Each row was made from one small tree. The marks that hang from a mark follow it in brackets, in alphabetical order. Every link used is in the known rows. Write each row's tree.
Known rows:
lomi{dolon gurak{rirot}}: 38.8,-7.3,-14.7,23.6,-47.2,5.4,5.2,13.1,19.3,-4.4,-13.7,1.0,-16.0,-29.4,9.6,-12.2,12.8,12.3,-14.9,12.8,11.0,9.3,15.0,-45.9,-24.0
gurak{rirot}: 42.6,-10.3,6.2,14.0,2.4,20.7,2.9,9.4,-1.9,8.4,-11.2,-9.2,17.5,-15.5,17.8,15.9,8.9,59.0,-4.1,-8.0,-1.8,-28.5,13.3,-6.6,8.6
depalut{rirot}: 22.3,-14.2,12.4,-16.9,29.9,30.3,1.1,-10.8,-4.4,13.4,1.8,-27.3,29.3,0.3,-11.5,5.8,13.0,31.2,-14.3,4.0,-10.9,-19.3,-3.6,9.0,-11.1
kanira{pote{galuv{depalut{rirot}}}}: -1.8,5.4,31.1,-10.6,4.3,-3.3,-6.6,26.2,-25.0,6.6,12.4,23.9,-12.1,0.5,-8.2,-35.6,5.9,-48.3,5.1,-9.1,-4.7,-3.0,-7.8,23.8,30.0
pote{galuv{depalut{rirot{gurak}} rabos{gazigor}}}: -26.2,7.2,6.9,-0.8,2.1,-24.2,33.7,24.4,-17.5,-0.3,-16.3,9.2,-26.5,45.3,-38.2,-12.2,-0.9,-34.7,8.6,20.4,-8.6,8.1,-18.3,16.0,12.0
galuv{depalut{rirot} pote rabos{gazigor}}: -28.9,-0.7,-23.3,-5.5,10.3,-34.8,26.2,-19.0,-25.0,-11.7,-8.7,20.8,-5.1,41.1,-34.6,12.1,-33.5,-43.2,22.2,6.4,5.9,8.2,-18.3,15.9,12.5
gurak{lomi{dolon} rirot{depalut{galuv}}}: 7.0,5.5,-16.4,9.9,-31.2,24.7,-12.4,-13.7,56.7,3.2,-5.9,-12.0,-6.4,-8.2,31.0,9.1,16.5,23.5,-11.1,9.8,15.5,2.0,7.9,-29.8,-39.0
galuv{depalut{rirot{gurak}} rabos}: -8.6,-6.1,-15.7,-30.9,7.0,-1.4,26.8,1.1,-2.9,-3.5,-9.8,-19.7,1.1,34.9,-30.5,-4.6,5.9,-26.5,7.9,8.0,2.3,17.1,-14.8,10.3,-8.4
rirot{depalut{galuv{pote{kanira}}} gurak{lomi}}: -12.6,6.6,-0.9,-8.1,0.8,19.2,-20.2,-35.4,42.9,-14.0,30.0,-0.9,9.8,-10.3,23.7,13.1,13.3,-9.9,-24.4,4.5,14.2,7.8,1.4,-0.2,-12.1
depalut{galuv{rabos}}: -38.9,2.1,-1.7,6.3,39.8,-22.1,-9.4,21.0,-28.9,13.4,-15.2,-35.2,10.9,-10.6,7.2,13.9,-25.3,77.7,40.7,-26.4,-32.6,-5.7,7.5,19.8,7.4
dolon{lomi}: 28.2,-7.0,8.3,10.5,-9.7,0.0,2.2,10.8,-16.3,8.5,-1.2,-19.2,2.3,-34.4,-4.5,-17.0,3.0,36.6,13.5,10.7,-18.7,-3.1,9.0,-22.3,-18.2
rirot{depalut gurak}: 22.0,-18.7,5.9,-20.7,19.0,31.2,0.3,-24.2,18.7,-7.2,12.6,-27.5,26.5,2.1,-6.1,6.0,32.4,21.2,-24.9,23.5,11.0,-18.9,-3.1,4.9,-19.2
lomi{dolon gurak}: 20.9,-12.3,-9.2,15.6,-32.0,-6.9,4.3,18.6,-1.8,0.3,-6.5,-18.2,-18.1,-36.7,-7.2,-25.6,7.2,11.3,-0.1,17.5,-2.1,15.5,8.8,-35.9,-27.7
rirot{depalut}: 13.6,-19.9,11.9,-20.8,25.3,20.4,-16.8,-19.6,-14.4,13.2,4.2,-39.9,22.4,-3.4,-2.4,7.0,13.5,48.9,13.3,1.7,4.6,-33.2,0.9,17.3,-15.8
galuv{depalut rabos{gazigor}}: -25.3,-13.2,-18.3,-1.7,19.9,-41.8,36.9,24.6,-40.4,6.6,-33.2,-17.8,-10.4,32.9,-39.2,4.2,-19.8,5.1,43.2,10.3,-8.6,-0.3,-17.6,17.5,0.8
dolon{lomi{gurak{rirot{depalut}}}}: 51.3,0.1,-6.7,14.9,-52.3,11.5,0.4,-6.8,12.6,-1.0,-7.3,7.6,-8.7,-28.2,13.7,-6.0,16.1,16.9,-9.4,6.7,12.1,-0.6,19.8,-39.2,-27.0
dolon{lomi{gurak}}: 39.8,-2.7,-0.3,17.9,-41.8,-2.7,6.0,9.2,-8.3,2.9,-4.7,-4.6,-12.4,-40.1,0.6,-18.4,7.7,19.7,1.6,9.4,-5.5,8.7,16.4,-35.6,-23.2
dolon{lomi{gurak{rirot}}}: 52.3,0.8,-4.7,23.3,-52.3,5.7,6.3,5.4,7.0,-0.2,-9.4,9.1,-11.1,-35.7,12.3,-9.3,11.7,19.9,-8.2,5.9,3.8,4.2,21.0,-42.7,-20.5
galuv{depalut{rirot{gurak}} pote{kanira}}: 8.3,5.2,8.8,-27.0,-0.4,10.6,-15.0,-27.3,-1.8,-11.5,39.5,26.4,0.7,-3.0,1.5,-8.9,-2.8,-78.8,-1.8,-26.0,17.2,17.5,-6.6,12.0,23.8
depalut{galuv rirot{gurak}}: -10.4,5.5,8.4,-21.0,43.7,30.4,-11.1,-11.8,22.9,7.9,3.4,-21.8,29.4,3.6,6.0,14.6,14.6,37.7,-16.2,-19.8,-20.4,-2.4,1.4,15.8,-16.9
dolon{lomi{gurak{rirot{depalut{galuv}}}}}: 37.7,6.6,-6.8,13.9,-46.4,8.7,-7.7,-6.6,14.6,1.7,-8.9,6.9,-9.2,-28.5,20.7,-3.4,12.0,25.9,-0.7,-6.2,7.1,1.7,22.8,-34.0,-27.8
kanira{pote{galuv{depalut{rirot} rabos{gazigor}}}}: -17.9,3.7,15.5,2.1,8.9,-24.2,11.5,29.7,-27.0,-1.0,-2.8,34.5,-12.9,20.5,-19.3,-23.9,-7.7,-52.9,1.9,7.7,-4.0,-3.4,-15.4,23.0,33.9

Which tree is each row?
23.7,-2.5,-16.8,19.2,-25.4,0.5,6.5,-4.6,9.9,-0.1,-24.7,10.6,-2.5,-0.5,16.4,26.8,4.5,34.4,-10.5,-4.9,18.9,-14.6,15.7,-11.6,-8.7
lomi{gurak{rirot{depalut{galuv{rabos{gazigor}}}}}}
-17.3,9.7,-1.0,-14.2,23.3,28.2,-6.4,-11.6,44.3,3.7,5.3,-21.2,15.5,0.1,6.4,5.2,16.9,17.3,-24.5,-2.1,-17.5,16.1,-2.2,-2.2,-33.2
depalut{galuv rirot{gurak{lomi{dolon}}}}
28.0,-2.2,-12.8,28.3,-40.5,16.5,12.4,10.9,42.6,0.2,-7.7,-7.8,-10.5,-23.0,18.3,-2.3,13.1,16.5,-21.0,27.0,5.4,8.5,5.5,-44.2,-24.2
gurak{lomi{dolon} rirot}
-29.5,-0.5,-0.3,-11.0,29.8,-3.8,-35.8,-27.5,-12.7,1.5,12.3,-12.7,18.7,-1.1,18.4,20.5,-19.3,32.3,25.2,-23.4,4.3,-19.4,4.7,24.5,7.8
rirot{depalut{galuv{pote{kanira} rabos}}}
-16.0,14.0,8.8,-10.8,35.8,20.7,-27.9,-28.9,22.3,-8.0,28.3,16.1,27.8,-7.4,22.7,18.1,-5.7,-5.8,-23.3,-29.5,-9.0,5.0,3.1,14.3,12.9
depalut{galuv{pote{kanira}} rirot{gurak}}
25.4,-8.8,4.4,-11.1,8.7,38.0,18.4,-14.0,33.3,-1.8,9.8,-16.2,22.1,1.4,-11.0,3.6,28.9,-2.3,-49.4,29.8,-3.9,3.0,-7.9,-9.3,-21.4
depalut{rirot{gurak{lomi}}}
-6.0,9.2,30.9,-18.5,-3.1,1.3,2.4,21.5,-26.3,16.9,2.7,-10.5,-26.4,15.1,-20.6,-29.0,11.7,-18.9,26.5,-11.9,-12.1,3.5,-5.7,21.6,8.7
pote{galuv{depalut{rirot}}}
-11.3,0.6,22.1,16.0,6.2,-23.3,3.3,36.8,-32.8,-3.3,4.8,25.1,-6.4,-6.0,-6.0,-24.9,-12.2,-22.5,-1.0,10.6,-12.3,-7.9,-5.6,15.0,44.7
kanira{pote{galuv{rabos}}}
-39.6,2.3,-10.2,-2.6,55.2,-6.8,2.4,-4.0,-3.4,12.1,-23.6,-15.5,25.3,28.2,-7.5,31.5,-18.3,50.7,6.4,-10.4,-24.0,-12.8,-6.5,23.5,-9.2
depalut{galuv{rabos{gazigor}} rirot}
25.6,-3.5,-15.9,11.7,-39.9,28.3,-0.5,-14.7,54.7,-0.8,-3.5,-10.3,-4.7,-7.9,20.9,4.1,22.8,10.3,-23.4,29.5,22.7,-1.4,3.9,-36.9,-37.5
gurak{lomi{dolon} rirot{depalut}}
15.0,-1.6,-26.3,14.5,-42.5,2.5,-5.6,-1.8,28.8,-7.3,-17.2,0.6,-14.0,-12.0,15.4,-1.5,8.2,13.8,-8.2,7.2,19.2,7.5,14.7,-37.4,-30.6
lomi{dolon gurak{rirot{depalut{galuv{rabos}}}}}
24.0,-2.0,-18.5,10.7,-41.4,11.2,-12.0,-3.8,29.5,-2.6,-12.6,-2.1,-13.3,-19.2,18.4,-4.8,15.2,16.9,-7.7,0.3,18.8,4.5,16.6,-35.6,-34.0
lomi{dolon gurak{rirot{depalut{galuv}}}}
-6.2,15.1,29.6,-7.8,-12.9,2.7,-6.5,20.1,-0.3,2.4,25.7,26.2,-28.0,6.3,1.6,-26.2,10.4,-84.0,-9.3,-7.5,5.6,18.6,-11.2,10.8,31.5
pote{galuv{depalut{rirot{gurak{lomi}}}} kanira}
14.3,-3.7,4.9,-36.9,-1.4,24.4,12.2,-4.3,10.0,9.3,5.4,-26.4,-4.1,10.5,-19.4,-15.5,27.5,-27.1,3.3,-4.0,2.2,16.7,-10.1,7.6,-24.1
galuv{depalut{rirot{gurak{lomi}}}}
-45.4,10.8,-10.3,7.2,47.4,-16.3,-14.3,-20.9,-3.5,-3.9,0.6,22.6,24.0,17.0,8.8,35.7,-38.7,7.4,-1.1,-20.2,-12.2,-6.1,-4.7,21.8,20.1
depalut{galuv{pote{kanira} rabos{gazigor}} rirot}
-16.6,5.9,-15.3,-16.3,-4.7,-14.7,3.6,-23.2,-3.6,-25.9,25.2,33.9,-1.1,19.2,-7.6,0.3,-23.0,-88.0,-3.2,-6.8,18.7,26.8,-12.6,7.5,33.7
galuv{depalut{rirot{gurak}} pote{kanira} rabos}
25.2,2.9,-14.1,14.8,-37.0,4.7,-6.0,-14.4,9.3,-5.8,-8.6,14.3,-4.4,-13.0,26.4,20.6,0.2,24.9,-8.0,-15.4,21.9,-7.0,22.4,-14.0,0.3
lomi{gurak{rirot{depalut{galuv{pote rabos}}}}}
-24.6,3.0,-10.1,-2.4,-5.5,-38.8,-4.9,-1.7,-39.0,-14.7,19.3,21.3,-12.8,-1.2,-2.0,-4.6,-41.5,-55.5,37.7,-21.2,9.1,19.6,-5.2,12.4,45.5
galuv{depalut pote{kanira} rabos}
-33.7,5.5,-5.0,-13.4,45.2,4.9,-9.9,-5.8,-1.1,11.9,-12.2,-25.8,25.1,15.3,2.2,21.8,-12.8,50.7,9.8,-21.5,-23.6,-6.0,0.0,21.7,-6.9
depalut{galuv{rabos} rirot}
-17.6,-0.8,11.1,-16.7,31.3,8.7,-45.0,-30.0,-11.8,8.3,19.2,-16.2,19.8,-12.0,23.2,15.6,-9.1,37.1,25.6,-33.4,3.1,-23.9,7.7,26.7,3.0
rirot{depalut{galuv{pote{kanira}}}}
-24.8,-8.9,-15.2,42.1,23.3,-52.1,14.5,-0.9,-36.9,-21.4,3.0,39.5,11.8,-0.4,-6.6,27.0,-56.6,-12.9,-0.9,19.6,-2.3,-10.6,-9.2,2.8,52.7
galuv{pote{kanira} rabos{gazigor}}
-4.7,-5.5,5.7,-23.6,31.6,26.1,-16.4,-23.0,21.5,-1.0,9.6,-30.2,24.9,1.5,8.5,12.2,24.2,39.9,-7.3,-3.8,1.1,-13.8,2.6,15.6,-21.1
rirot{depalut{galuv} gurak}
-15.6,-1.4,18.3,23.4,14.3,-31.4,11.9,37.5,-34.2,-3.4,-3.7,32.8,-6.4,2.8,-12.8,-18.1,-15.7,-22.7,-3.7,18.1,-12.6,-13.2,-10.0,16.4,43.1
kanira{pote{galuv{rabos{gazigor}}}}
-32.7,7.7,14.5,15.2,6.1,-43.9,9.3,40.3,-38.6,0.5,-1.6,31.6,-30.8,22.6,-13.0,-11.8,-23.4,-57.6,20.5,-0.2,-2.5,4.7,-16.1,19.9,49.9
pote{galuv{depalut rabos{gazigor}} kanira}
-29.8,6.6,8.9,-0.4,3.8,-28.0,27.5,26.2,-29.1,6.7,-18.9,5.0,-27.9,43.4,-36.7,-11.7,-7.7,-26.1,21.8,13.3,-11.2,3.0,-16.8,20.5,13.8
pote{galuv{depalut{rirot} rabos{gazigor}}}
-21.2,12.5,16.6,-4.6,-3.4,-15.2,2.5,23.7,-12.2,-6.2,14.4,30.1,-23.1,24.0,-6.8,-18.3,-5.0,-79.8,-4.0,-1.3,4.4,16.9,-14.4,14.8,44.0
pote{galuv{depalut{rirot{gurak}} rabos} kanira}
